Each row comes from the steps of one walk. Every step used is in the known rows, and no mark comes twice. Write the walk behind each row, first mark first.
In the rows, zero is written as 128.
Known rows:
gela -> bufa -> gize -> zudi: [ 94 157 114  72 171 123 100 138 110 121 110 121  48 161 111 150 136 163
 164  72 137  95 134 146 150 153 136 126 153  91 150 141 107]
datal -> gela -> bufa -> benol: [ 73 141 131 110 119 114 119 144  87 148 113 125 135 141  98 127 173 171
 154  90 138  86 170 132 190 160 146 112 132  94 138  81 103]
fami -> bufa -> benol -> kalam -> gela -> datal: [ 89 153 131 131 150 100 114 117  99 150 144 124 144 152  87 123 153 162
 156 141 109  70 137 122 155 180 140  83  46 124 188  88  76]
sirit -> totar -> datal -> gela -> bufa -> gize -> zudi: [ 87 140 135  50 156 105  97 137  76 133 139 131  94 176 102 169 158 141
 174  59 162  89 149 136 161 169 160 108 153  88 118 125 165]
benol -> kalam -> gela: [ 83 179 119 117 150 109 106 132  87 165 144 101 140 138  85 119 146 170
 136 108 115  83  98 115 123 153 142 114  44 107 166 115  87]
sirit -> totar -> datal -> gela -> bufa: [ 88 138 133  78 110 111 127 133  76 156 135 131 143 158 102 162 181 132
 161  77 173  98 159 130 177 185 168  97 135 103 143  90 163]
tope -> kalam: [106 171 101 125 137 117 113 122 113 158 142  93 111 136 107 133 159 173
 133 107 124  87 146 121 151 145 167 130  69 104 188 116  91]
tope -> kalam -> benol -> bufa -> gela -> datal: [ 79 151  95 125 139 110 126 115 107 156 143 126 141 140  82 111 159 167
 125 124 120  55 140 103 146 166 136 113  82  96 186  60  46]
benol -> bufa -> fami -> datal -> fulufud: [136 144 170  98  77 104 107 154 109 170 139 150 132 173 124 119 174 159
 118 116 134  77 164 153 172  82 170  92 107 130 136 117 110]
gize -> zudi -> gela -> datal -> totar -> sirit: [142 162  95 120 160 137 129 129  78 136 156  80 120 164 107 177 134 170
 172  64 137  91 121 129 143 239 162 106  87 117 205 131 119]
kalam -> benol -> bufa -> gize -> zudi -> gela -> datal: [ 88 152 101 103 183 122 111 128 112 116 146 118  96 165  85 135 126 163
 168  84 125  89 107 113 114 194  99 136  93  99 180 107  60]
gela -> datal -> totar -> sirit: [122 133 105 116 114 133 161 125  76 149 138 112 133 170 140 170 158 154
 174  95 139  84 154 132 172 213 168  80  81 109 238 112 140]
kalam -> benol -> bufa -> gela -> datal: [ 81 134 106 117 124 114 138 125  95 141 128 139 148 133  91 113 148 151
 136 117 129  68 136 114 146 180 120  98 102 101 171  65  66]
bufa -> fami -> datal -> fulufud: [130 137 151 100  77 109 112 157 108 167 141 155 128 155 135 138 151 164
 115 131 117  94 191 160 167  94 182  96 107 140 139 150 121]
tigof -> totar: [107 142 102 130 122 119 132 119  97 151 135 103 124 152 118 129 149 160
 141  94 145 113 124 134 171 173 163  90  89 108 210 111 138]
sirit -> totar -> datal: [112 143 124 101 121 105 132 105  90 142 148 129 132 157 119 154 156 122
 149  94 155 108 140 116 151 178 175 106  87 105 170 106 166]
tigof -> totar -> datal -> gela: [ 97 123 124 114  90 115 132 147  72 172 158  85 159 160 115 140 169 148
 155  93 167 100 134 139 176 192 189  87  95  88 163 103 158]
tope -> kalam -> benol -> bufa -> gize -> zudi: [ 86 187 109  93 180 119  95 126 111 137 135 113  80 185  91 129 154 160
 142  81 116  70 124 115 136 127 133 163  74  49 162 123  68]
gize -> bufa -> benol -> kalam -> gela -> datal: [ 81 172 123 123 148 106 123 131  94 149 138 126 148 161  90 108 157 175
 142 109 121  66 110  94 153 193 161  78  59  99 193  74  75]
fami -> datal: [119 153 117 108 114 119 113 134  98 144 143 117 124 133 121 146 160 132
 142 110 127 110 154 134 153 151 163 101  77 124 156 127 115]
kalam -> benol -> bufa -> gize -> zudi -> gela: [ 92 179 108 105 185 121  90 129  96 114 135 103  97 162  79 128 129 152
 147  73 119 100  97 112 113 163 104 158  95  74 142 128  68]
gize -> zudi -> gela -> bufa: [116 184 100 101 171 134  97 136 112 130 127  89  84 138  79 149 137 171
 148  59 144 113 113 137 138 192 139 144 142 116 147 125  80]
bufa -> fami: [100 155 134 112 124 113 126 138 102 152 134 144 107 135 115 149 130 174
 117 110 123  98 163 139 147 123 164 121 116 119 180 134 121]
zudi -> gize -> bufa: [100 188  87 103 131 121 132 145  87 126 113 102  85 139 108 124 145 163
 142  89 132 106 135 131 143 167 165 105 110  84 176 143 116]
sirit -> totar: [108 156 111 110 138 106 124 105  96 137 131 137 127 136 112 144 147 147
 140  87 137 103 145 115 154 156 149 101  79 123 184 112 150]
fami -> bufa -> gela -> datal -> fulufud: [134 116 125 117  82 108 115 141 103 149 121 115 142 125 122 113 149 174
 141 149 123  58 179 167 176 158 155  51 124 146 139 122  86]
zudi -> gize -> bufa -> benol -> kalam -> gela -> datal -> totar: [ 75 179  92 115 163  97 132 112  61 142 140 125 127 175  84 106 163 187
 162 118  97  71 110  94 142 205 159  70  49  89 231 110 120]
zudi -> gize -> bufa -> fami -> datal: [105 186 115  90 120 109 120 151  86 133 134 152  81 144 111 146 140 149
 114 108 115 121 170 141 144 128 186  96 126 113 169 162 131]
datal -> totar -> sirit: [126 160 114 120 115 132 140 127  60 148 127  97 133 166 133 161 162 143
 154  83 132  94 146 135 172 183 172  99  84  85 201 134 147]
benol -> bufa -> gize -> zudi -> gela -> datal -> fulufud: [131 130 129 102 146 108  97 142 124 132 147  96  96 170 104 105 141 200
 180  89 137  62 108 138 131 164 122  96 108 133 154 111  72]
kalam -> gela: [ 89 165 110 121 130 108 121 132  82 153 136 109 133 111  95 138 144 168
 148 107 117 103 124 128 127 168 140 114  77 124 168 137  88]

Write each row's walk:
[114 156 131 132 124 113 114 118  99 127 115 112 121 143 112 131 158 141
 143 120 119  97 171 138 182 152 156 104  89  98 155 114 106] : fami -> bufa -> benol
[ 85 147 106 104 160 110 101 117 101 118 120 111  81 133  96 132 134 162
 157 100 126 124 121 130 134 171 111 115 156 125 182 123  88] : zudi -> gela -> bufa -> gize
[ 98 187 149  89 135 114 109 135  49 178 144 152 131 196 100 174 167 134
 121 101 114  99 140 136 164 145 175  90 102 114 197 134 133] : benol -> kalam -> gela -> bufa -> fami -> datal -> totar -> sirit
[ 94 147 128  84 101 122 106 160  85 160 131 123 135 132 104 154 184 141
 150  92 143 100 172 147 178 160 154  96 125 122 130 110 111] : fami -> datal -> gela -> bufa
[103 163  95 129 136 113 144 115  66 170 161 101 141 159 109 167 165 178
 169 110 115  75 142 119 152 211 171  93  52 123 250 121 100] : tope -> kalam -> gela -> datal -> totar -> sirit
[101 153 138  86 115 118 116 141 107 152 130 167  94 148 114 165 155 142
 122 110 131 119 178 151 169 124 167 109 151 134 169 126 118] : gela -> bufa -> fami -> datal
[ 73 122 137  64 127  95 113 126  71 138 134 144 116 164 111 157 168 132
 171  90 157 100 160 129 166 167 150  89 152 100 150 107 167] : sirit -> totar -> datal -> gela -> bufa -> gize
[ 83 149 121  93 112 126 119 158  89 159 115 113 128 129 100 143 170 168
 153  83 149  88 158 145 175 165 145 110 137 104 146 106 107] : datal -> gela -> bufa
[ 79 181 146  87 144 104  96 140  91 174 147 163 117 159  82 150 153 150
 111 118 114 104 137 133 141 121 155 105 109 136 165 120  96] : benol -> kalam -> gela -> bufa -> fami -> datal
[ 82 152 112 114 149 109 127 132 102 166 158 117 141 139  90 127 142 180
 157 118 123  73 107 114 122 186 137  93  41 132 203  93  80] : benol -> kalam -> gela -> datal
[ 89 156 133  95 123 121 130 140 110 153 115 158  87 145 108 155 141 168
 123 101 137 106 164 149 164 133 157 122 166 118 183 119 113] : gela -> bufa -> fami
[106 177 108 119 179 124  96 120 110 118 123  98  92 149  76 133 137 172
 147  67 132 109 122 123 154 189 142 147 135 107 137 103  78] : gize -> zudi -> gela -> bufa -> benol
[ 81 167 137 112 121 122 135 140  99 154 124 161 126 164  99 139 147 150
 113 103 127  92 152 126 151 121 139 145 102  77 177 106  94] : kalam -> benol -> bufa -> fami
[ 74 181 118 101 151 116 108 132  94 164 125 114 122 148  78 127 159 165
 142 100 129  90 101 125 139 163 136 113  94 108 174 101  79] : benol -> kalam -> gela -> bufa
[120 183 127  89 160 120  85 143 109 138 148 136  81 146  82 172 131 157
 119  78 129 129 146 146 139 150 160 136 155 144 136 143  95] : gize -> zudi -> gela -> bufa -> fami -> datal
[119 138  95 102 183 112 102 109  87 120 159 102  90 151 102 153 129 187
 179  92 111  92 112 119 121 210 132  98  97 126 210 155 125] : bufa -> gize -> zudi -> gela -> datal -> totar
[126 130 111 115 120 109 118 105  70 141 131 116 139 124 105 142 161 154
 145 138 113  76 161 142 170 193 156  49 112 130 196 131 127] : fami -> bufa -> gela -> datal -> totar
[ 81 185 127  97 137  97  98 130  98 173 153 157 100 138  82 162 162 163
 113 125 107 113 165 137 148 123 169 121 122 149 181 135  78] : tope -> kalam -> gela -> bufa -> fami -> datal
[109 173 123 123 122 117 121 132  93 128 111 118 126 151 116 116 160 153
 130  88 131  91 143 111 181 166 177 100 104  73 160 101 103] : gize -> bufa -> benol
[103 187 131 121 142 119 108 132  96 139 119 109 132 178 106 100 162 155
 115  89 130  71 119  98 174 151 178 101  71  57 162  79 104] : gize -> bufa -> benol -> kalam
[ 86 183 104 122 135 124 123 122 112 161 133 111 129 166  92 123 175 149
 128  99 127  80 133 109 154 144 141 154  59  64 186  88  65] : tope -> kalam -> benol -> bufa
[143 131 120 103 143 114  88 145 120 122 138  95  88 155 115 135 128 183
 175 117 118  84 150 167 142 172 134  88 117 146 149 163  81] : fami -> bufa -> gize -> zudi -> gela -> datal -> fulufud
[106 157 133 121 129 100 107 122  82 139 125 101 132 122  87  97 157 161
 123  97 138  68 114 119 151 138 140  93 117 104 135  83  87] : benol -> bufa -> gela
[ 97 148 148  97  99 106 105 165  80 167 157 148 143 126 109 161 155 158
 118 111 120  94 191 143 158 114 173  99 105 135 134 138 131] : bufa -> fami -> datal -> gela
[107 148 107 110 121 113 126 139  90 133 125 118 129 117 106 122 142 168
 126 105 137  73 139 119 159 194 170  56 135 116 170  96  91] : gize -> bufa -> gela -> datal
[114 173 125 105 185 107  79 125 100 115 142  80  82 152  82 119 136 171
 155  64 133  90  84 119 117 153 118 128 107 104 143 125  83] : benol -> bufa -> gize -> zudi -> gela
[ 84 137 137  56 140 119  99 164  82 142 134 101  83 171 106 161 158 153
 177  72 158  85 144 152 154 171 164 121 162  71 102 136 125] : totar -> datal -> gela -> bufa -> gize -> zudi
